Each row comes from the steps of one path. Every step used is in the known rows, and no mark comes twice. Write the path behind each row, first mark first.
In the rows, zero is written as 128.
Known rows:
valub lapov limuv gepe zeli: [126 173 141 145  82 143  92 137 144 144 137 137  70  57 171  94 152 127
 135  76  83 164]
bine lapov limuv gepe valub: [114 110 164 140  94 152 103 165 204 140 156 155  54 111 145  78 150 127
 161 124  99 162]
valub lapov rozaf gepe bine: [115 112  91 123 126 137 125 135 115 176 196 122 116  61 143 112 126 166
 100 127 112 146]
bine lapov limuv gepe zeli: [137 133 186 164  92 141 110 144 172 168 126 150  87 116 155  93 144 123
 151  97  89 153]
gepe bine: [116  98 118 106 111 164 114 136 111 154 149 165 109 119 130 125 145 120
 148 109 122 180]
guzi gepe valub: [145  79 178 105 105 182 111 163 194 115 184 143  60 115 108 109 150 121
 146 162 112 188]
limuv gepe bine lapov rozaf: [ 89  83 130 127 123 135 126 110 149 160 169 177  85 125 134  97 124 161
 160 124  95 161]
lapov rozaf gepe bine: [120  93 126 110 152 154 127 146 122 188 192 142 130  94 122 126 131 157
 133 128 124 147]
bine lapov limuv gepe: [116 112 160 168  89 147 121 125 183 163 133 173  75 121 175  87 164 136
 158 114  88 138]
bine lapov rozaf gepe valub: [135  65 179 131 127 127 140 175 200 175 201 108  99 101 104 110 108 172
 126 181 131 137]
bine lapov rozaf gepe zeli: [159  84 197 152 126 113 149 156 166 200 169 103 131 110 114 128 104 169
 118 157 122 123]
guzi gepe bine: [135  87 139 114 117 188 116 130 135 144 166 169  96 129 131 107 159 110
 141 131  99 185]
guzi gepe bine lapov: [138  64 148 140 102 166 134 124 155 155 159 164 102 152 134  92 149 115
 126 155  89 172]
rozaf gepe: [137 108 150 124 122 156 142 152 152 187 161 132 118  99 146 143 136 146
 124 128 142 142]
bine lapov: [132  74 169 153  83 132 140 127 171 162 136 152 101 132 144 123 138 144
 139 153 117 142]
rozaf gepe lapov: [146 105 143 138 145 138 162 136 129 162 152 129 131 105 165 135 139 152
 103 116 128  98]
valub lapov limuv: [127 128 126 163  65 140 102 133 144 138 139 142  77  67 177 101 180 137
 125 119  86 139]
valub lapov: [119 113 122 138  73 132 121 121 141 137 144 138  80  73 163 127 144 146
 120 131 111 158]
limuv gepe bine: [ 90 126 109  91 123 173 113 123 124 152 155 182  86 111 148 114 136 120
 161  81 116 190]
rozaf gepe valub lapov bine: [123 122  94 116 107 175 122 184 155 151 177 102 101  67 149  87 127  99
 102 141 168 184]
limuv gepe valub lapov: [ 97 139 120  97  88 146 105 144 171 113 173 137  39  58 144 103 123 140
 138 110 117 191]

Which path is each row?
[124  71 160 143 136 121 140 110 131 117 151 153  93 104 144 133 154 184
 139 135  97  99]  gepe lapov rozaf
[ 85 135  88 103  93 176 100 153 161 107 162 142  49  72 156  76 135  97
 146 113 146 212]  limuv gepe valub lapov bine
[124  92 118 145 123 164 136 127 118 114 120 159 113 129 171 106 166 104
 135 121 136 133]  gepe lapov bine
[142 104 151 165 115 141 122 126 130 126 123 159  99 110 175 109 186 140
 134 105  88  99]  gepe lapov limuv
[143 104 128 162 114 156 130 161 138 208 153 138 143 125 157  85 153 120
 113 120 107 135]  rozaf gepe bine lapov limuv
[151  80 167 144 127 158 145 111 147 112 150 160  87 129 157 116 168 140
 120 141  87 120]  guzi gepe lapov
[ 97 103 120 121 108 150 130 118 142 166 147 175  96 137 151  97 125 127
 148 105 110 178]  limuv gepe bine lapov
[111  95 132 142  86 120 120 114 147 131 165 139  68  60 149 125 143 181
 129 150  98 140]  valub lapov rozaf
[134  89 127 135 123 149 149 148 135 205 162 135 147 131 141 109 121 130
 107 133 131 150]  rozaf gepe bine lapov
[128 126 131 138  72 148  87 166 165 117 160 123  60  58 145  88 167 129
 128 127  98 164]  gepe valub lapov limuv
[166 100 200 127 104 169 122 143 161 144 156 138  89 120 118 126 146 116
 137 137 100 177]  guzi gepe zeli
[ 88 117 130 103 102 133 103 137 179 110 196 137  29  48 128 102 122 173
 149 128 104 176]  limuv gepe valub lapov rozaf
[101 101 149 129 147 126 138  96 144 117 157 171  68  99 159 122 142 185
 154 107  95 107]  limuv gepe lapov rozaf
[130  90 161 128 136 146 141 147 159 183 186 134 110  88 131 140 137 176
 135 147 127 124]  lapov rozaf gepe
[ 99 137 111 122 117 180  94 134 128 153 146 189  84 107 162  89 173 113
 167  67  91 175]  lapov limuv gepe bine
[130  87 169 103 143 149 124 183 179 161 209 116  92  79 101 131 121 167
 140 155 138 150]  lapov rozaf gepe valub
[110 135 148 139 104 168 102 134 163 150 143 179  66  98 173 105 177 132
 169  89  94 152]  lapov limuv gepe
[147 113 148 147  74 171  89 160 188 108 181 128  47  72 144  70 179 119
 120 152  73 172]  guzi gepe valub lapov limuv
[ 99 117 107 129 135 171 136 115 126 118 124 176  87 124 186  97 158 107
 151  90 136 145]  limuv gepe lapov bine
[112  92 138 115  94 125 104 149 168 111 187 119  53  53 113 114 129 173
 132 160 112 165]  gepe valub lapov rozaf
